What can hang from each mark:
k_505: k_139 k_420 k_714
k_174: k_103
k_420: k_147 k_505
k_883: k_139
k_714: k_505
k_103: k_883
k_139: k_103 k_174 k_883

Every row comes from one small tree of marks. Brackets hold a mark, then the marks that hang from it, in the order of their numbers. Every link used is in the known rows. Which tree was each row made from?
Known rows:
[k_505 k_139 k_714]: [  8.0   9.4  -7.5  30.8  -8.4 -18.8   1.8   0.9 -11.3   9.2 -11.4 -16.1
 -18.7  -6.0  46.1   2.6  -7.3  -7.5  -0.9   6.5]
[k_139 [k_174 k_103]]: [-20.5  -5.5  14.8  -6.0 -13.4  17.8  20.1   5.3  14.1  -5.6 -16.3  23.0
   7.7 -16.6  21.6  -3.2  -8.7  26.6  -6.4  14.6]
[k_505 k_139]: [ -3.1  -1.4   2.4  17.3  -8.9   3.7   1.2  -4.1  -1.5   1.5 -17.1 -19.6
 -11.3 -11.2  22.9  -5.2  -0.8  -3.6   5.5  -2.9]
[k_420 k_147 k_505]: [ -3.8   9.4   0.7  -1.1   1.8  41.6  -3.3  -6.9  18.3  -7.5  13.0   3.5
   9.9   4.1 -17.8   5.1  18.1 -14.8  -2.4   0.1]
[k_420 k_147 [k_505 [k_139 k_103] k_714]]: [ 13.3  22.7 -18.8   3.4  17.2   7.6 -11.3  -2.5  -7.3   8.9  26.9   3.6
   1.3   7.6  32.0  16.7  15.1 -26.9  -5.5  -8.7]
[k_420 k_505]: [ -8.5 -10.4  11.6  10.4  -8.1  35.5   1.9  -5.8  15.4   1.4  -2.1  13.0
   1.3  -0.6  -0.9  -1.4   7.4  -4.7   2.0   9.0]
[k_883 k_139]: [-15.4  13.9  23.4   7.4  -3.2  15.2   5.8  -7.8  12.6 -15.2 -19.7  -2.2
   0.6   1.2   4.1  14.4  -4.6   1.8   6.0  10.6]
[k_714 [k_505 [k_139 k_883] [k_420 k_147]]]: [ 18.5   6.7   0.2  -4.0   5.0 -27.0 -14.0   1.7  -5.1   3.2  10.8 -10.3
   1.7   5.9 -43.9  -3.9   0.5  -1.5   5.0 -14.9]
[k_174 [k_103 k_883]]: [ -8.8  12.7   7.4  -7.6  -8.9  -3.0  20.2   0.8  18.1  -0.8  -3.7 -13.5
  18.3  -7.6   5.5   4.1   2.2  -0.1  -2.4   4.5]
[k_883 [k_139 k_103 k_174]]: [-21.5  -5.4  17.2 -15.4   4.9  30.9   6.4  -0.6   1.0 -18.8  -5.8  27.0
   7.6   3.6   7.5  16.5  -4.0  21.9   5.4  11.8]
[k_714 [k_505 [k_139 k_103] [k_420 k_147]]]: [ 21.0  -4.3 -23.2  -2.5   7.6 -22.2 -18.6  -0.4 -12.0   3.8  23.2  -0.8
  -0.4   4.6 -11.0  11.2  10.5 -10.2   2.1   7.0]
[k_505 [k_139 k_174]]: [-13.9 -24.9   0.3   7.6  -7.3   9.5   6.9   0.3  -5.5  -4.5 -19.5  -3.6
 -10.3 -13.4   9.3 -15.3  -5.8  12.7   2.1  -8.0]
[k_714 [k_505 [k_139 k_174 k_883]]]: [  0.3 -23.9   9.4  -2.9   2.9  -7.3   8.9  10.0 -15.2  -2.6   2.1  14.7
   4.9  -8.0 -29.9  -7.6 -11.2  36.2   9.9 -22.8]
[k_103 k_883]: [ -3.3   1.8  -0.9   1.8 -10.7   7.6  10.6  -1.0   6.8  -7.4  -1.7 -20.1
   6.9   2.1 -18.5  -2.3   7.0  -2.4   6.0   8.2]
[k_420 k_147 [k_505 k_714]]: [  5.8  22.3 -10.3  12.0   3.9  19.0  -2.2  -2.0   7.7   0.0  17.9   5.3
   2.8  10.0   4.5  13.4  12.8 -20.3  -9.0   9.1]
[k_103 [k_883 k_139]]: [-14.3  12.2  14.1  -7.0   3.7  -1.1  12.1  -7.8  14.0 -16.4  -9.9 -21.1
  12.7   9.4 -28.9  12.3   1.3  -7.6   5.8  -2.7]
[k_420 k_147 [k_505 k_139 k_714]]: [  7.6  19.5 -12.8  14.4  11.6  -0.5  -5.8  -6.5   0.6   7.3  12.1 -13.4
  -4.1   4.4  14.5   6.1  10.3 -32.3  -9.8 -15.9]
[k_103 [k_883 [k_139 k_174]]]: [-25.5 -11.0  13.5 -15.1   6.2   4.6  18.2  -4.0   9.3 -21.9 -12.8  -5.7
  13.1   7.3 -45.6   3.7  -3.2  10.3   2.8  -7.0]
[k_505 k_139 [k_420 k_147] k_714]: [ 15.8  18.5 -21.6  16.7  -1.9 -30.4 -14.9  -3.3  -4.1   9.8  -4.0 -27.7
 -20.0   6.2  15.7  -2.7   0.1 -29.5  -9.7   8.0]
[k_139 k_103 k_174 k_883]: [ -5.2  -3.6  18.9 -23.6  -4.7  47.5   5.6  11.4  -3.8  -8.3   7.5  33.3
  11.4  -1.8  -0.8   0.8  -3.9  39.9  10.4  11.8]
[k_714 [k_505 [k_139 k_103 k_174] k_420]]: [  5.4 -45.6 -17.1   0.0   1.9 -22.9  -7.4   4.8 -19.1   5.2   5.1  24.8
  -7.6  -1.7  -4.5  -5.0  -6.1  17.1   3.4   9.1]
[k_420 k_147]: [  0.8  16.9  -5.2   0.5  -7.8  32.5  -0.8  -1.1   8.3 -13.7   4.1 -11.1
   3.6  -1.3  -5.6   8.1  13.1  -4.0   1.4  14.4]
[k_420 k_147 [k_505 [k_139 k_103 k_174]]]: [ -7.6 -15.8  -7.5 -23.5  18.1  35.4  -6.7  -3.4  -1.5  -6.1  18.4  16.1
   9.5  -0.4  -2.9  -2.3  15.9  -4.6  -3.3 -21.8]

Which tree is each row?
[ -8.4 -22.3  -8.0 -21.2  -3.5  24.7  11.7   6.3  -4.0 -11.8  10.7   9.7
  14.9   2.6 -18.3  -1.5   6.4  19.6   5.2  13.7] | [k_139 [k_103 k_883] k_174]
[  0.6 -35.7 -12.9   0.2   6.6  -3.5   2.5   7.9 -23.9  -3.9  11.8  23.7
   2.4  -7.6   5.2   6.4  -2.0  27.3   7.2  -1.4] | [k_714 [k_505 [k_139 k_103 k_174]]]
[ 11.1  22.1   9.4 -10.5  -0.5  -3.3 -14.9  -2.8   6.3   3.5  -4.1 -21.5
  -4.0   3.9 -21.8 -13.5   0.6 -11.4   2.5 -12.8] | [k_505 [k_139 k_883] [k_420 k_147]]
[ 14.4  -9.3 -18.7   9.4   3.1 -32.4 -13.5  -3.8  -5.5   1.8   6.2 -16.1
  -5.3   2.4 -27.7   0.4   5.2 -14.4  -1.3  -2.4] | [k_714 [k_505 k_139 [k_420 k_147]]]
[ 13.7  20.0 -17.1  15.0  -9.8  -7.8 -10.3   0.3   4.1   3.5   1.2  -8.0
 -12.0  11.4   7.0   4.9   3.1 -19.2  -9.2  32.9] | [k_505 [k_420 k_147] k_714]
[  2.1   0.6  -2.9  27.6   1.8  -9.6  -1.0  -4.7  -1.4  15.9  -3.3  -1.6
 -13.2  -0.7  33.6  -0.4  -1.4 -20.5  -3.7  -8.9] | [k_420 [k_505 k_139 k_714]]
[ 19.9  30.9  -3.3   1.9   0.4 -23.4 -14.7   1.7  -3.5  12.4   0.4 -20.8
 -11.7   9.2   0.5  -6.3  -5.9 -18.1  -3.8  -4.8] | [k_505 [k_139 k_883] [k_420 k_147] k_714]
[-16.8   7.1  33.3 -21.1  -9.4  25.0  20.0  10.6  14.7  -3.9 -10.9  27.6
  16.3 -13.1   6.6  -4.4 -13.4  40.0  -0.8  -0.1] | [k_139 [k_174 k_103] k_883]
[  4.4   0.6  -9.4  -7.2   3.6  -3.6   2.2  -0.9  -8.3   1.1   8.8 -25.3
   5.7  -1.2   9.2   1.4   9.4  -8.6   9.1  -6.9] | [k_505 [k_139 [k_103 k_883]]]
[-19.9  -9.3   5.6 -18.5  -5.3   4.1  26.6   5.2  15.0  -6.4  -7.3   0.9
  19.0  -8.9  -8.6  -5.3  -3.2  17.0  -6.2   1.7] | [k_139 [k_174 [k_103 k_883]]]
[-33.1   4.8  30.5 -12.2   0.6   9.4  20.6  -2.3  20.3 -15.4 -24.4  22.9
  12.1  -9.6  12.6  12.5 -13.8  20.7  -6.9   0.2] | [k_883 [k_139 [k_174 k_103]]]
[ 13.8  -7.4 -15.4   8.3  -6.7 -10.6 -10.2  -0.4   1.4  -5.8  12.4   3.2
   0.5   7.4 -37.2   8.0   8.1  -4.1  -0.7  22.2] | [k_714 [k_505 [k_420 k_147]]]
[  0.5 -23.5 -10.9  21.6  -8.2 -31.9  -2.9   1.9  -9.7  12.6 -21.4   0.3
 -27.8  -1.0  21.4 -17.7 -16.7  -2.4  -8.2  13.2] | [k_505 [k_139 k_174] k_420 k_714]
[ 11.8  33.3   5.2   0.3  15.1   4.3  -6.4  -0.6   1.3   8.5  15.8  -8.2
   5.0   8.2  -1.4   1.3   4.7 -19.7  -3.4 -28.1] | [k_420 k_147 [k_505 [k_139 k_883] k_714]]
[ 21.1  21.3 -24.9   5.1   2.4 -20.6 -19.2   0.1 -11.9  11.9  12.7 -10.7
 -13.7   8.5  35.1   7.1   5.7 -25.0  -5.5  15.1] | [k_505 [k_139 k_103] [k_420 k_147] k_714]
[ -2.4   4.9  -1.5   0.9  10.0  18.7  -6.4 -11.0  10.4  -0.7   6.1 -15.2
   2.6  -0.9  -8.2  -3.0  17.0 -25.6  -3.2 -25.8] | [k_420 k_147 [k_505 k_139]]
[-20.5  28.8  24.6 -14.9   5.6 -13.7  22.0  -6.3  25.7 -10.0 -12.2 -13.9
  23.9   0.1  -4.4  17.8  -3.5  -5.2  -2.4  -5.0] | [k_174 [k_103 [k_883 k_139]]]
[ 19.9  -9.1   6.2  -4.1   1.3 -24.2 -12.7   5.4 -14.1  13.4  12.8  14.9
   1.3   3.7  -7.7   0.8  -6.4  13.3  12.8   2.3] | [k_714 [k_505 [k_139 k_103 k_883] k_420]]
[ -1.3  -2.1   8.3 -23.0   0.8   3.7 -10.0   1.0   2.6  -2.0  -7.3  -7.5
  -3.3   2.6 -38.4 -23.6  -3.9   4.9  -1.3 -17.1] | [k_505 [k_139 k_174 k_883] [k_420 k_147]]
[  3.9 -33.2   7.1  -1.4  -1.0 -26.4  -2.8   6.1 -10.3   6.4  -5.9  14.5
  -4.5  -0.8 -39.9 -18.2 -15.5  25.3   6.3  -8.4] | [k_714 [k_505 [k_139 k_174 k_883] k_420]]
[ -0.2 -15.5 -14.8 -18.0   4.0   5.9 -13.4  -1.3  -6.1  -2.7   3.6   3.4
  -6.8   1.5  -4.4 -11.0   6.1  -3.2  -3.5   2.0] | [k_505 [k_139 k_103 k_174] [k_420 k_147]]
[ 16.8 -23.5 -13.3  11.0  -2.7 -29.0 -13.3   0.4 -15.2  10.9   8.3   9.7
  -7.9   1.0   7.2   3.2  -1.6   1.7   6.7  14.8] | [k_714 [k_505 [k_139 k_103] k_420]]
[ -2.3   0.8  26.1   0.3   3.2  20.4  -1.4  -5.1   8.3   8.6  -4.0  -0.6
   3.6  -2.6  -5.8 -12.0  -0.9  -2.5   7.5 -28.7] | [k_420 [k_505 [k_139 k_883]]]
[ 10.8   0.2 -10.7  31.1 -10.9 -36.7  -8.8  -2.6  -6.6  20.2 -17.9 -14.5
 -28.8   1.7  34.7  -8.1 -10.8 -19.8  -4.7  17.3] | [k_505 k_139 k_420 k_714]
[  7.4   4.8   3.7  -7.9   3.6   2.9   3.3  12.5 -21.8   6.2   6.7  19.0
  -2.5  -1.1  33.2   0.1 -12.4  22.6   4.9  -4.5] | [k_505 [k_139 k_103 k_174 k_883] k_714]
[ -9.0   2.9   0.1  11.6  -3.6 -25.2  16.5   6.9  -3.7   9.3 -17.7   6.1
  -6.2 -16.3  56.0  -1.8 -16.7  10.2 -12.9  -3.4] | [k_505 [k_139 [k_174 k_103]] k_714]
